Each row was made from one walk, in order. Every step used is in the known rows, and no mark comes twice. Write each row's walk.
Known rows:
A, S, P, J: [ 1.52  2.08  1.95  3.17 -1.27  1.44 -0.05 -4.28 -3.55 -2.05  0.08  0.04
  0.42 -2.46 -0.78  1.74 -1.46 -0.32 -1.22 -2.94  3.50 -2.18  0.94 -0.60
 -0.23  0.37 -4.02]
P, J, L, S, Q: [-0.35 -2.24 -1.88  1.20 -1.53  2.87  3.49 -2.44 -1.45 -1.99  2.42 -1.05
  3.11 -0.92  0.37  1.69  3.93 -1.72  1.43 -0.39 -0.53  0.65 -1.94 -1.31
  0.20 -0.80  0.95]
P, J, L, S, A, T, F, Z, C: [-4.90 -2.46 -1.76 -4.40 -2.42 -0.13  0.51  0.39 -0.62 -0.70  0.34 -3.48
  2.10  0.89 -2.66  2.78  0.16  0.02  3.58 -0.96 -0.42 -0.65 -1.83  1.35
  3.07 -1.62 -3.97]
F, T, A, S, Q: [-1.29  2.41 -0.25  4.99 -0.16  0.46 -0.17 -5.56  0.30 -4.67 -0.63 -4.35
  1.44 -0.90 -0.58 -2.80  3.45 -3.72 -0.83 -5.11  0.59  0.20  0.52  2.97
 -3.78 -2.34 -0.88]
Z, C: [ 1.52  0.91  0.22  1.97  0.12 -0.99 -1.38 -1.57 -5.16 -2.50  0.74  0.94
 -2.07  0.14 -0.41 -0.20  0.78  0.33 -1.85 -2.62 -0.36 -4.35  1.09 -0.95
 -3.40 -0.20 -3.30]
P, S: [ 3.86  1.77  1.39  0.89  0.24  1.37 -0.36 -2.88 -4.35 -0.20  1.87  1.95
  0.55 -0.43 -0.76  2.51 -0.67  0.76 -1.28 -0.24 -1.02 -5.79  2.41 -0.48
 -3.96 -1.27  0.95]
Z, C, T, L: [ 2.27  0.29 -1.39  0.87  1.28 -4.69 -1.72  0.19 -4.85  1.00  2.50  4.11
 -3.94  1.15  0.79  1.15  0.54  2.09 -3.04 -1.96  0.80 -3.46  1.05  1.54
 -3.85 -0.16 -1.80]
A, T, F, Z, C: [-1.59  0.65 -0.09 -3.61 -1.73 -0.39 -4.24 -1.22 -3.59 -1.95  0.35 -1.15
 -1.55  0.87 -3.11 -1.65 -2.14  0.32  1.01 -1.30 -0.76 -3.35  0.77  2.31
 -2.80 -2.48 -2.70]
C, T, A, S, Q: [-1.69  1.71  0.42  4.27  1.89  0.10  0.03 -5.41 -2.29 -1.51  0.89 -1.59
 -0.32 -0.58  1.99 -0.06  3.25 -0.14 -3.37 -2.72  1.94  0.01 -0.90  2.63
 -2.86 -1.73 -0.15]
F, Z, C, T, L, S, Q: [-1.12 -1.22 -3.52  0.68  0.47 -4.16  0.68 -0.77 -0.72 -3.07  4.74  0.55
 -4.39  1.17  4.76 -0.64  2.17 -0.17 -0.47  0.06 -3.45  2.52 -2.91  1.44
 -0.06 -1.03 -1.17]
F, Z, C, T, A, S: [-1.69  1.47  1.82  3.33  1.59 -1.44 -1.69 -4.47 -3.88 -3.36 -1.25 -1.14
 -1.70 -0.25 -0.50  0.49  0.67  0.27 -2.53 -4.23  1.19  0.68 -1.30  3.36
 -2.49 -2.24 -4.69]
C, T, F, Z: [ 1.21  3.45 -0.48 -3.26  0.19 -0.63 -2.99 -3.72 -4.73  1.08  3.92  0.41
  0.04  0.63 -2.53 -0.16 -0.57  1.97 -1.64 -1.17 -0.68 -0.60  0.29  0.18
 -5.11 -4.24  2.98]
S, L: [-0.07  3.25 -0.79  0.46 -0.37 -1.28 -1.50 -4.96 -3.71  0.38  2.28  1.16
  0.08 -0.35 -0.69 -0.91  4.43 -1.84 -2.72 -4.28 -2.49 -4.37  1.63 -1.32
 -1.93 -2.24  2.00]
L, S, P: [ 2.81  1.58  0.16  1.49 -2.79 -1.36  0.57 -2.92 -1.36 -0.33  1.31 -0.79
 -2.07 -1.86  1.29 -1.41 -1.06  0.76 -1.92 -0.16 -2.11 -1.47  0.28 -3.80
  0.28  0.94 -0.60]
L, S, Q: [ 0.93  0.26 -2.12  2.32 -0.54 -0.21  1.41 -2.93 -0.72 -2.46  2.95 -1.61
 -1.35 -0.25  3.06 -1.75  2.76 -0.54 -0.62  0.43 -3.51 -0.47 -1.22 -2.52
 -0.80 -1.03  1.51]
L, S: [ 3.33  0.81 -0.88  2.08 -0.49 -1.18  0.15 -2.52 -2.13  0.02  0.51 -0.12
 -1.66 -0.29  0.08 -1.05  0.33  1.49 -1.21 -0.03 -3.28 -2.15 -0.30 -3.19
 -1.31 -1.27  0.81]
F, Z, C, T: [ 0.69  1.67  0.21  1.16  0.36 -1.39 -2.14 -3.99 -5.78 -3.41  1.97  1.17
 -2.18  0.07 -0.43 -0.45  0.68  1.24 -1.90 -2.61 -1.96 -0.36 -0.38  1.64
 -4.04 -2.89 -1.99]
J, P, S, Q: [ 3.31  0.18 -1.35  0.57 -0.92  4.01  0.92 -3.13 -0.13 -3.74  3.71  0.31
  1.19 -0.47  1.14 -0.21  2.08 -2.27 -1.64 -1.67 -2.72 -4.58  2.60  1.14
 -1.88 -0.01  2.58]
F, T, C: [ 3.62  4.33 -1.06  0.84 -0.41 -0.68 -3.26 -3.89 -2.44 -1.99 -1.18  0.25
  2.55  1.17 -3.29 -2.92 -0.95 -1.13  1.10 -3.17  0.01 -0.78  4.83  1.36
 -5.19 -1.64  1.29]
J, L, S: [ 2.51 -1.51 -1.05  0.45 -2.08  1.27  1.56 -2.69 -2.61  0.44  0.31  0.44
  0.80  0.71 -1.65  0.27  2.17  0.68 -1.23 -1.54 -3.97 -2.49 -0.29 -2.38
 -1.03 -1.30  1.29]
F, Z, C: [ 0.81  1.66 -0.09  0.38 -0.29 -1.07 -1.20 -2.88 -4.68 -4.90  1.22 -0.06
 -1.45 -0.42 -0.52 -0.86  0.79 -1.52 -0.10 -3.50 -2.82 -1.83  0.32 -0.57
 -3.69 -1.40 -3.10]
A, T, F: [ 0.92  1.29 -0.35 -2.93 -1.55  0.39 -3.93 -1.78 -3.48  2.43  0.35 -0.03
 -0.63  0.78 -3.53 -1.41 -1.68  2.01 -0.77 -0.31  0.60 -5.44  2.32  1.05
 -3.71 -2.37  1.23]
C, Z: [ 2.18  5.13  1.37  1.08 -1.00 -0.69  0.30 -3.03 -3.15  0.16  2.68  1.91
 -2.82  0.09 -0.90  0.44  0.15  2.24 -2.73 -2.69 -2.22 -3.57  0.63 -1.38
 -2.92  0.08  2.26]
J, P: [ 5.21  1.62 -1.77  0.04 -0.94  0.94 -0.70 -3.35 -1.51 -1.51  0.59  0.79
 -0.30 -0.40 -1.94 -2.54  1.19 -0.94 -2.38 -3.90 -3.19 -4.74  2.75 -1.25
 -2.90 -0.47  1.80]
T, L, S: [ 4.06  0.27 -2.86  0.17  0.41 -4.46  0.68  0.42 -0.73  2.44  1.64  1.59
 -3.37  0.82  1.23 -0.07  0.24  0.64 -1.02 -0.20 -3.14 -2.80  0.02 -2.99
 -1.02  0.17  0.87]

Which walk is each row?
[ 1.27  1.00  0.61 -0.61 -3.19  2.24  2.04 -3.02 -4.52 -0.52  1.62  1.13
  3.42 -2.73 -2.51  2.21  0.71 -1.74 -0.35 -3.36  2.39 -2.28  1.67 -1.70
 -1.56  0.84 -0.83]	S, P, J, L
[-0.18  1.89 -0.16 -2.78 -0.21 -0.94 -2.51 -0.97 -4.52 -2.50  2.88 -0.81
 -0.86  0.80 -2.08 -0.07 -0.53 -0.76 -0.19 -1.95 -0.50 -2.25  0.48 -1.08
 -3.66 -1.64 -2.04]	T, F, Z, C
[ 0.50  0.65  0.59 -0.63  0.57 -1.29 -3.99 -0.57 -6.14  1.52  2.92  1.60
 -2.01  1.12 -1.89  1.01 -0.42  3.81 -3.66 -0.46  3.08 -3.41  0.56  1.00
 -4.15 -1.73 -0.76]	Z, C, T, F
[-1.17  4.68 -0.59 -0.73 -1.13 -2.72  0.30 -1.96  1.68  1.38 -0.75 -0.35
 -2.15  2.54  1.35 -0.05 -2.00  3.69  1.24 -0.04 -2.74 -1.20  1.72  0.46
  3.10  1.65  0.83]	L, S, A, T, C, Z
[ 2.06  6.46  1.28 -0.18  0.20 -0.92 -0.69 -2.28 -2.47  0.27  1.20  2.83
 -0.71  1.72 -0.79  0.52 -1.60  1.73 -0.85 -2.10 -0.22 -1.87  3.27 -0.87
 -2.30  1.81  2.01]	T, C, Z
[-0.28  2.61 -1.63 -0.72 -0.54 -1.78 -0.66 -3.65 -2.35 -0.03 -0.28 -1.39
 -0.70 -0.08  0.19 -0.78  1.46  0.80  0.07 -2.41 -2.51 -5.28  2.07  0.16
 -2.07 -1.58 -0.45]	S, A, T
[ 0.00 -0.24 -2.01  0.11 -0.74 -0.21  3.95 -1.75 -1.50  0.55  1.19 -1.39
  3.08 -0.63 -0.49  3.66  3.32 -0.19  1.16 -1.71 -1.38 -1.46 -1.01 -3.11
  1.26 -0.58 -0.21]	P, J, L, S, A
[ 1.35  3.71  0.89  1.28  1.50 -2.44 -0.75 -3.65 -4.30  1.98  0.25  0.50
 -0.13 -1.38 -0.89  0.02  1.39  1.41 -3.12 -2.33  1.80 -1.61  0.97 -0.03
 -5.20 -1.49  1.99]	C, T, A
[ 1.85  2.60 -0.92 -1.12 -0.24  0.10 -3.70 -3.22 -3.06  0.03 -2.45  1.63
  0.91  1.43 -1.86 -2.29 -2.36  0.71  1.37 -0.60  0.44 -3.25  4.74  1.88
 -2.90 -0.36  0.05]	A, T, C
[ 2.28  3.43  0.85  0.72 -1.87 -0.12  0.42 -3.15 -3.96 -0.96  1.79  0.53
  0.97 -3.50 -0.79  1.10 -1.13 -0.88 -0.46 -1.94  3.26 -1.99  1.78 -2.44
 -2.00  0.94 -1.03]	S, P, J
[-2.41  3.00  0.82  2.91  1.05 -1.54 -1.07 -5.51 -1.87  0.50 -0.87 -1.08
  0.36 -0.68 -0.79  0.08  4.54 -2.80 -3.19 -5.94  0.37 -3.42  0.52  0.13
 -0.57 -1.61 -0.76]	T, A, S, L
[ 1.73  2.78 -0.06  0.23  0.81 -0.59  1.27 -2.73 -2.97 -0.13  2.81  0.11
  1.04 -0.49  1.52  3.60  1.32  0.42 -1.02 -1.42 -2.20 -5.87  2.21 -1.52
 -2.47 -0.45  0.38]	P, S, A
[ 1.04  4.39  0.06 -2.35 -1.57  1.19  0.02 -2.07  2.36 -0.03  0.04  1.39
  0.33  2.17 -0.63  1.39 -2.75  1.70  0.19 -1.67 -2.10 -5.43  5.63  4.05
  1.91  2.65  1.90]	J, P, S, A, T, C, Z
[-2.70  2.17 -0.55 -1.76 -2.14  0.00  2.62 -1.42  0.99  1.65 -1.17  0.09
  2.37  1.98 -1.49  3.51 -0.93  2.32  3.02 -0.74  0.15 -0.09  1.33  1.66
  4.27  1.94  0.35]	P, J, L, S, A, T, C, Z
[-0.32  2.12 -2.41 -0.94  0.02 -2.51 -0.92 -2.26  0.57  0.62 -2.08 -1.32
  0.17  2.01  1.12 -1.32 -1.30  1.56  2.16  0.62 -2.21 -1.70  2.70 -0.16
  1.58  0.40 -0.85]	L, S, A, T, C
[-0.68  1.80  0.13 -3.73 -0.68  0.11 -1.77 -1.09 -1.98  2.85  1.95 -1.03
  1.06  1.10 -1.06  3.05 -1.68  2.23  0.01  0.75 -0.02 -7.45  2.84  1.49
 -1.83 -1.54  0.59]	P, S, A, T, F
[-3.60  0.07  1.00  5.19  1.92 -0.50 -0.45 -3.37 -2.94 -3.54  0.40 -1.45
 -1.83 -0.06  2.44  0.43  3.14  0.11 -3.59 -3.06  3.32 -0.35 -1.27  3.57
 -1.94 -0.79 -4.14]	Z, C, T, A, S, Q
[ 2.83 -0.85 -2.93 -0.33 -1.02 -3.77 -0.87 -0.19 -0.16  2.79 -0.71  1.01
 -3.69  0.94  0.18 -1.59 -1.36  1.70  0.32  0.80 -3.41 -3.77  0.71  0.27
 -0.09 -0.69  0.19]	A, T, L, S
[-4.26  1.14  1.91  4.61  1.30 -2.30 -2.39 -4.69 -3.64 -0.16 -0.69  0.24
 -1.49 -0.17 -0.21  0.95  4.28  0.19 -5.25 -5.24  2.88 -2.29 -0.60  3.75
 -0.07 -1.83 -3.46]	Z, C, T, A, S, L
[-0.26  1.88  1.39  2.43  1.56 -2.99 -1.33 -1.83 -5.11 -0.12 -0.02  0.57
 -1.57 -0.93 -0.38  0.47  1.20  1.56 -3.35 -2.28  3.00 -1.96  0.52  1.17
 -4.18 -0.17 -2.08]	Z, C, T, A
[-1.07  0.86  2.24  1.78 -1.95  2.00  2.26 -3.59 -2.78 -0.40 -1.72 -1.25
  3.76 -3.18 -2.78  3.32  0.69 -2.71 -1.03 -5.21  5.12 -1.22  0.68 -0.20
 -0.18  1.63 -3.58]	T, A, S, P, J, L
[ 2.44  1.78  0.47  1.88 -2.35 -0.86  1.31 -2.15 -1.67 -0.26  1.02 -0.31
 -0.13 -3.25  0.34  0.82 -1.93  0.54 -0.14  0.22  1.52 -0.13 -0.12 -3.41
  1.31  1.12 -1.18]	L, S, P, J
[ 2.05 -1.52 -0.65  0.84 -1.44  1.69  2.38 -1.85 -2.76  0.47  0.11  0.34
  2.56 -0.62 -2.74  2.36  1.42  0.28  0.66 -0.87 -0.37 -1.12 -0.91 -1.85
 -0.14 -1.24  0.50]	P, J, L, S
[ 2.55  1.34 -0.65  0.05 -1.49  1.95 -0.87 -4.42 -0.92 -0.13  2.37  2.07
  1.52 -0.36 -1.43  0.46  3.02 -2.11 -3.26 -3.88 -3.40 -6.77  3.59  1.35
 -0.16 -1.27  3.22]	J, P, S, L
[ 1.54  3.41 -0.80 -3.86 -0.24 -0.35 -2.28 -2.69 -3.71 -0.41  3.17 -0.79
  0.43  0.33 -2.57 -0.61 -0.25 -0.90  0.00 -2.01 -1.89 -1.98  0.95 -2.22
 -4.63 -2.89  1.82]	T, F, Z
